What can hang from each mark
j960: j177
j958: j581
j128: j226
j226: j812
j549: j581
j145: j581
j177: j960
j581: j128 j145 j177 j549 j958

Known rows, with every way that one mark hangs from another
j958(j581(j177(j960))): -1.318; -0.938; -0.245; 2.132; -1.025; 2.793; 4.539; -2.737; -1.895; 0.241; -3.830; 1.323; -0.878; -1.301; 0.738; 0.623; 0.575; -1.623; -1.792; -0.861; 0.630
j145(j581(j177(j960) j549)): 0.061; 0.358; -1.011; -1.377; -0.511; 3.612; 2.027; 0.636; -1.628; 1.967; -2.213; 1.080; 1.457; -3.075; 0.837; -1.415; 1.925; -2.101; -2.495; -0.056; -1.129
j960(j177): -4.425; -0.910; 0.259; 3.616; 1.910; 1.031; 1.274; -3.082; -0.599; 0.821; -0.589; -2.981; -2.407; -0.464; -2.693; 1.928; 2.155; -4.832; 0.478; -0.078; -1.533
j958(j581(j128 j145 j549)): 1.224; 1.281; 0.539; 2.352; -4.031; 1.513; 6.004; -2.404; -2.347; 1.845; -1.425; 0.526; -0.042; 0.365; 2.468; 1.670; 2.680; -1.721; -0.127; 2.220; 1.583
j581(j145 j177(j960) j549 j958): -0.268; 0.756; -1.344; -1.494; -0.137; 7.021; 3.545; 3.691; 1.850; -1.208; -6.753; 4.197; 2.919; 1.156; 3.028; -1.939; 2.315; 1.702; -3.281; -0.966; -1.033
j581(j145 j177 j549): 0.645; 1.681; -0.514; -0.744; 0.557; 3.613; 4.157; 0.166; 1.108; -0.011; -5.010; 0.200; 1.932; 0.019; 2.245; -1.396; 1.615; -0.565; -2.010; 0.881; -1.470
j958(j581(j128(j226) j145)): 0.639; 0.464; 1.164; 3.648; -3.903; -0.551; 3.896; -0.834; -1.729; 0.640; -0.797; -1.773; -1.227; 1.447; 1.167; 1.170; 1.476; -0.286; 3.148; 1.968; 1.512
j581(j128(j226(j812)) j145 j549): 1.164; 2.746; 0.737; 2.974; -3.699; 1.743; 0.430; 1.769; 0.885; -0.885; -1.004; -1.568; -1.311; 1.979; 2.826; -0.874; 1.814; 0.068; 0.343; 2.436; 3.653
j549(j581): -2.769; 0.222; 1.109; 2.818; -0.461; 1.471; 0.794; -2.223; -2.524; 1.068; -1.381; -3.809; -0.177; -0.163; 0.609; 0.606; 2.258; -4.008; -1.951; -1.303; 0.498
j128(j226): -2.757; 1.165; 1.245; 4.387; -1.615; 1.169; -0.288; -0.118; -0.218; 0.233; -1.007; -3.647; -0.195; 1.929; -1.726; 1.750; -1.367; -1.402; 2.470; -0.015; 1.297
j581(j128 j145 j549): 1.442; 1.632; -0.802; 1.375; -3.828; 2.946; 3.331; 0.080; -0.370; -0.028; -0.170; -1.667; 0.247; 0.217; 2.740; 1.015; 3.712; -0.370; -1.603; 2.464; 1.243
j958(j581(j145 j177)): 0.029; -0.018; 0.437; 1.375; -0.106; 1.388; 6.031; -1.675; -1.222; 0.380; -4.737; 0.043; -0.128; 0.116; 1.442; 0.215; 0.633; -1.174; 0.657; 0.440; -1.870
j549(j581(j145 j177 j958)): -0.546; -0.258; 0.715; -0.566; 1.590; 2.231; 1.993; 0.954; -0.194; -0.171; -4.964; -1.302; 1.273; 1.523; 1.877; -2.112; 2.462; -0.938; -1.286; -2.272; -1.667
j549(j581(j128)): -0.971; -0.560; 0.620; 2.478; -2.144; 0.290; 0.457; -2.963; -2.463; 0.867; 0.931; -4.372; -1.586; -0.543; 0.957; 0.543; 3.530; -2.944; -2.389; -1.030; 2.647
j958(j581): -2.090; 0.173; 1.196; 4.044; -1.822; 1.692; 5.097; -3.551; -3.338; 1.839; -1.837; -0.613; -0.450; 0.027; -0.200; 3.451; -0.575; -3.327; 0.798; -0.093; 0.196
j581(j177 j549 j958): -0.510; 0.754; 0.210; -0.976; 1.243; 5.193; 3.399; -0.794; 1.057; 1.150; -4.773; 3.099; 3.040; 1.569; -0.192; 0.589; -1.103; -1.089; -2.206; -2.631; 0.880
j128(j226(j812)): -3.101; 1.633; 2.034; 5.266; -0.938; 1.865; -1.382; 0.878; -0.182; -1.246; -1.854; -3.520; -2.281; 2.088; -0.536; 1.096; -2.521; -1.753; 1.607; -0.167; 2.549
j226(j812): -3.242; 0.753; 0.636; 4.661; -0.106; 3.944; 0.821; -0.313; -1.725; -1.955; -1.780; -2.839; -3.008; 0.482; 0.986; 2.253; -1.732; -2.868; -2.028; -0.633; 1.076
j145(j581(j128(j226) j958)): 0.255; -0.334; 0.559; 0.569; -2.431; 0.856; -0.049; 2.057; -1.802; 1.942; 1.711; -2.078; 0.172; 1.070; -1.555; 1.397; 0.148; -0.425; 3.431; -0.342; 0.365
j581(j549): -1.898; 1.847; 0.344; 2.355; -1.512; 4.171; 2.781; -2.099; -1.427; 1.473; -1.669; -0.563; 1.343; 0.036; 0.163; 2.600; 0.247; -3.403; -2.167; 0.311; 1.170
j549(j581(j128 j145 j958)): -0.062; -0.312; 0.803; 1.100; -1.954; 1.481; 1.443; 0.815; -1.363; -0.054; -1.188; -2.772; 0.010; 1.814; 2.214; -0.166; 4.209; -0.625; -0.845; -0.908; 0.511
j581(j958): -3.005; -0.267; 0.387; 2.383; -0.393; 4.753; 2.358; 0.378; -0.864; -0.086; -2.040; -0.677; 0.845; 2.339; -0.961; 3.915; -1.353; -1.082; 0.090; -1.937; -0.614

Rows
1.100; -0.171; -0.363; 1.049; -3.220; 2.558; 5.006; -3.695; -1.424; 1.371; -2.046; 2.830; -0.435; -1.692; 1.740; 0.046; 2.504; -1.162; -2.944; -0.053; 4.126 => j958(j581(j128 j177(j960) j549))
0.472; 0.684; 1.426; 4.366; -3.431; -0.283; 3.083; -0.336; -1.772; -0.199; -1.286; -1.605; -2.590; 1.579; 1.900; 0.830; 0.887; -0.536; 2.656; 1.757; 2.012 => j958(j581(j128(j226(j812)) j145))
0.539; 0.807; 0.885; 2.780; -4.017; 1.441; 5.148; -4.628; -3.002; 2.768; -0.191; 0.980; -0.349; -0.096; 0.842; 2.720; 1.201; -3.090; -0.778; 0.759; 3.652 => j958(j581(j128 j549))
-0.841; -0.156; 1.727; 2.172; -2.222; 0.253; -0.970; -0.628; -1.117; 1.209; -0.190; -2.643; -0.147; 2.364; -0.224; -0.092; 2.121; -1.213; 0.511; -2.097; 3.597 => j549(j581(j128(j226) j958))
0.430; -0.589; 1.049; 0.921; -0.908; -1.475; -0.723; -2.650; -0.229; 0.657; -0.700; -3.847; -1.140; -0.067; 0.205; -2.427; 2.749; -1.615; -0.999; -1.779; 3.821 => j549(j581(j128(j226) j177))
0.983; 1.423; 0.457; 0.739; -0.497; 2.187; 6.541; -2.409; -1.331; 1.893; -5.327; 2.149; 1.376; 0.072; 2.171; -0.361; 0.917; -2.044; -0.334; 0.722; -0.447 => j958(j581(j145 j177 j549))
1.310; 1.855; 0.739; 0.958; -3.508; 2.926; 1.597; 2.997; 1.503; 0.551; -1.448; 0.616; 2.075; 3.928; 1.410; 0.356; 1.585; 1.660; 2.029; 0.814; 2.591 => j581(j128(j226) j145 j549 j958)
1.272; -0.116; 0.848; 0.382; -0.941; -1.502; -0.152; -0.302; 0.543; -0.051; -1.953; -3.960; -0.952; 0.461; 1.901; -3.523; 4.143; -0.327; -0.044; -0.419; 1.743 => j549(j581(j128(j226) j145 j177))
1.702; -1.257; 0.282; -1.430; -0.883; 0.241; 0.146; 1.248; -0.371; 1.656; 0.215; -0.948; 0.397; 0.329; -1.392; -0.728; -0.202; 0.555; 2.734; -1.302; 0.243 => j145(j581(j128(j226) j177 j958))
0.923; 1.642; 1.091; 1.328; -2.791; 0.782; -0.574; 0.681; -2.050; 2.319; 1.503; -1.482; -0.692; -0.538; 0.270; -0.210; 0.584; -2.353; 1.275; 1.251; 2.601 => j145(j581(j128(j226(j812)) j549))
-1.292; 0.155; -0.985; -0.990; 0.095; 7.011; 2.791; 0.682; 1.095; -0.193; -5.222; 4.588; 2.609; 0.540; 1.119; -0.416; 0.563; 0.171; -4.210; -2.584; 1.690 => j581(j177(j960) j549 j958)
-1.094; -1.073; -1.616; -0.473; 0.438; 6.009; 3.135; 4.231; 1.611; -2.937; -5.880; 1.421; 1.122; 1.051; 2.281; -1.088; 1.824; 2.533; -2.049; -1.383; -2.642 => j581(j145 j177(j960) j958)
-0.488; 1.832; 0.961; 2.693; -2.099; 2.715; 6.166; -1.674; -2.634; 1.796; -3.723; 1.376; 1.394; 0.632; 2.134; 1.630; 1.204; -2.887; 0.434; 1.756; -0.434 => j958(j581(j145 j549))
1.288; 1.117; -0.380; 0.487; -3.262; 4.287; 3.551; 1.866; 0.444; 0.327; -1.378; 0.929; 1.563; 2.409; 2.217; 1.497; 2.552; 1.010; -0.745; 0.731; 1.139 => j581(j128 j145 j549 j958)
-1.738; 0.183; 1.149; 1.490; -0.097; 2.655; 1.588; 1.364; -1.570; 0.210; -3.545; -2.027; 1.182; 2.347; 1.981; -0.105; 2.738; -1.606; -0.505; -1.340; -1.698 => j549(j581(j145 j958))
0.258; -1.018; 0.357; 0.418; -0.679; -0.210; 0.845; -3.436; -1.081; 0.362; -0.541; -3.578; -1.444; -1.020; 0.958; -1.352; 3.502; -2.069; -2.933; -1.808; 2.498 => j549(j581(j128 j177))
-1.025; 1.996; 0.276; 0.806; -1.022; 5.703; 3.883; 2.528; 0.020; 0.512; -4.292; 1.652; 3.313; 3.029; 1.894; 1.535; 0.663; -0.324; -0.471; 0.027; -1.465 => j581(j145 j549 j958)
2.361; -0.266; -0.380; -2.749; -0.692; 2.381; 2.308; 0.184; -0.993; 2.791; -0.336; 1.461; 1.484; -0.651; 0.024; -0.163; 0.895; -0.851; -0.251; -1.125; 0.607 => j145(j581(j128 j177 j549 j958))
1.726; 0.894; 1.212; 1.421; -2.401; -0.326; 3.876; -4.285; -0.760; 2.602; -1.867; 1.591; -0.121; 0.275; 0.057; -0.176; 0.366; -1.612; 0.599; 0.059; 4.745 => j958(j581(j128(j226) j177 j549))
-0.954; -0.772; 1.063; 1.594; -1.874; 1.565; 0.745; -1.431; -1.899; 0.936; -0.030; -2.222; -0.240; 1.339; 0.646; 1.120; 2.805; -1.977; -1.577; -2.194; 2.567 => j549(j581(j128 j958))
1.161; -1.140; 0.106; -0.781; -0.075; 0.955; 1.657; 0.210; 0.148; -0.378; -2.721; -1.852; 0.096; 1.162; 2.178; -2.160; 3.922; 0.132; -1.514; -1.773; 0.488 => j549(j581(j128 j145 j177 j958))
-0.607; 0.071; 0.494; 0.154; 1.205; 0.976; 1.890; -0.593; -0.605; -0.262; -4.162; -3.209; 0.114; -0.208; 2.042; -2.523; 3.388; -1.897; -1.902; -0.831; -1.712 => j549(j581(j145 j177))
0.519; -1.076; -1.012; 0.039; -1.611; 1.137; 1.146; 0.138; -0.190; -1.735; -2.127; -2.759; -1.374; -1.595; 3.511; -3.437; 6.308; 0.054; -3.842; -0.450; 1.007 => j549(j581(j128 j145 j177(j960)))
2.245; 0.802; 0.118; -1.403; -1.614; -0.239; 0.471; -0.465; -0.791; 2.979; 0.425; -0.817; 0.724; -1.282; -0.572; -1.825; 1.122; -1.131; 1.036; 0.443; 1.790 => j145(j581(j128(j226) j177 j549))
-0.458; -0.416; -0.603; 1.565; -1.209; 2.808; 5.644; -0.524; -1.175; -0.789; -5.022; 1.141; -0.419; -0.904; 2.445; -0.696; 1.972; -0.345; -1.003; 0.456; -1.450 => j958(j581(j145 j177(j960)))
0.488; -0.796; 1.360; 0.207; -0.484; -0.291; -0.677; -1.136; 0.419; 0.797; -1.769; -1.737; -0.046; 1.970; -0.004; -1.905; 1.986; -0.538; -0.184; -2.995; 3.585 => j549(j581(j128(j226) j177 j958))
0.819; -1.869; -0.738; -0.535; -0.661; 2.737; 2.367; -1.178; 1.151; -0.734; -0.987; -0.478; -0.567; 1.087; -0.398; 1.419; 0.121; 1.197; -1.359; -2.564; 2.050 => j581(j128 j177 j958)
0.025; 1.029; 1.030; 1.207; -0.400; 2.182; 5.585; -4.579; -1.816; 2.742; -4.226; 2.400; 1.250; -0.444; 0.428; 0.695; -0.227; -3.328; -1.176; -0.559; 1.557 => j958(j581(j177 j549))
1.078; -1.135; 0.257; 1.670; -1.908; -0.048; 5.018; -4.571; -1.805; 1.084; -0.985; -0.234; -1.759; -0.671; 0.167; 1.535; 0.657; -1.439; -0.318; -0.413; 2.288 => j958(j581(j128 j177))
0.532; 0.839; -0.143; -1.399; 0.456; 2.219; 2.429; -0.714; -1.847; 3.032; -1.679; 0.013; 1.742; -2.048; -0.046; -0.624; 0.358; -2.951; -0.732; -0.040; -1.504 => j145(j581(j177 j549))
1.531; -1.622; -0.687; -1.896; -0.435; 1.505; 1.852; 0.633; -1.273; 1.446; 0.239; -0.807; 0.077; -0.592; -0.773; 0.356; 0.491; -0.112; 0.622; -1.524; -0.793 => j145(j581(j128 j177 j958))
-0.181; -0.061; -0.723; -2.208; -0.086; 4.937; 2.076; 2.115; -1.228; 1.985; -3.171; 3.175; 2.578; -1.235; 0.498; -0.962; 0.839; -1.034; -1.821; -1.381; -0.980 => j145(j581(j177(j960) j549 j958))
0.872; -2.124; -1.442; -1.772; -1.533; 2.951; 1.464; 1.921; -1.125; 0.228; -0.045; 0.383; -0.280; -1.635; 0.181; -0.465; 1.918; 0.694; -0.911; -1.466; -0.138 => j145(j581(j128 j177(j960) j958))
-2.051; -1.263; 0.065; 0.176; 0.736; 3.541; 0.781; 0.137; -0.711; -0.235; -4.330; 0.197; 0.679; 0.119; 1.210; -1.767; 2.512; -1.251; -3.700; -3.656; 0.715 => j549(j581(j177(j960) j958))
1.042; 0.813; 0.759; -0.198; -2.663; 1.390; 0.459; 1.482; -1.568; 3.540; 0.889; 0.448; 1.672; 1.065; -0.929; 0.657; 0.349; -0.994; 2.455; -0.039; 1.565 => j145(j581(j128(j226) j549 j958))
0.477; 0.488; 0.230; 3.102; -3.826; 0.359; 0.817; 1.736; 0.638; -1.414; 0.509; -4.697; -1.413; 1.638; 0.992; 0.404; 2.149; 1.514; 2.281; 2.122; 0.951 => j581(j128(j226) j145)
1.985; -1.450; -1.070; -1.109; -0.725; 2.719; 3.320; 1.685; 1.915; -1.854; -2.573; -0.754; -0.125; 1.708; 1.652; -0.208; 1.760; 2.781; -0.348; -0.953; -0.370 => j581(j128 j145 j177 j958)
-0.974; -0.031; 2.042; 2.798; -1.588; 0.648; -1.666; 0.050; -1.170; 0.152; -0.718; -2.585; -1.438; 2.618; 0.596; -0.330; 1.423; -1.603; -0.153; -2.275; 4.513 => j549(j581(j128(j226(j812)) j958))
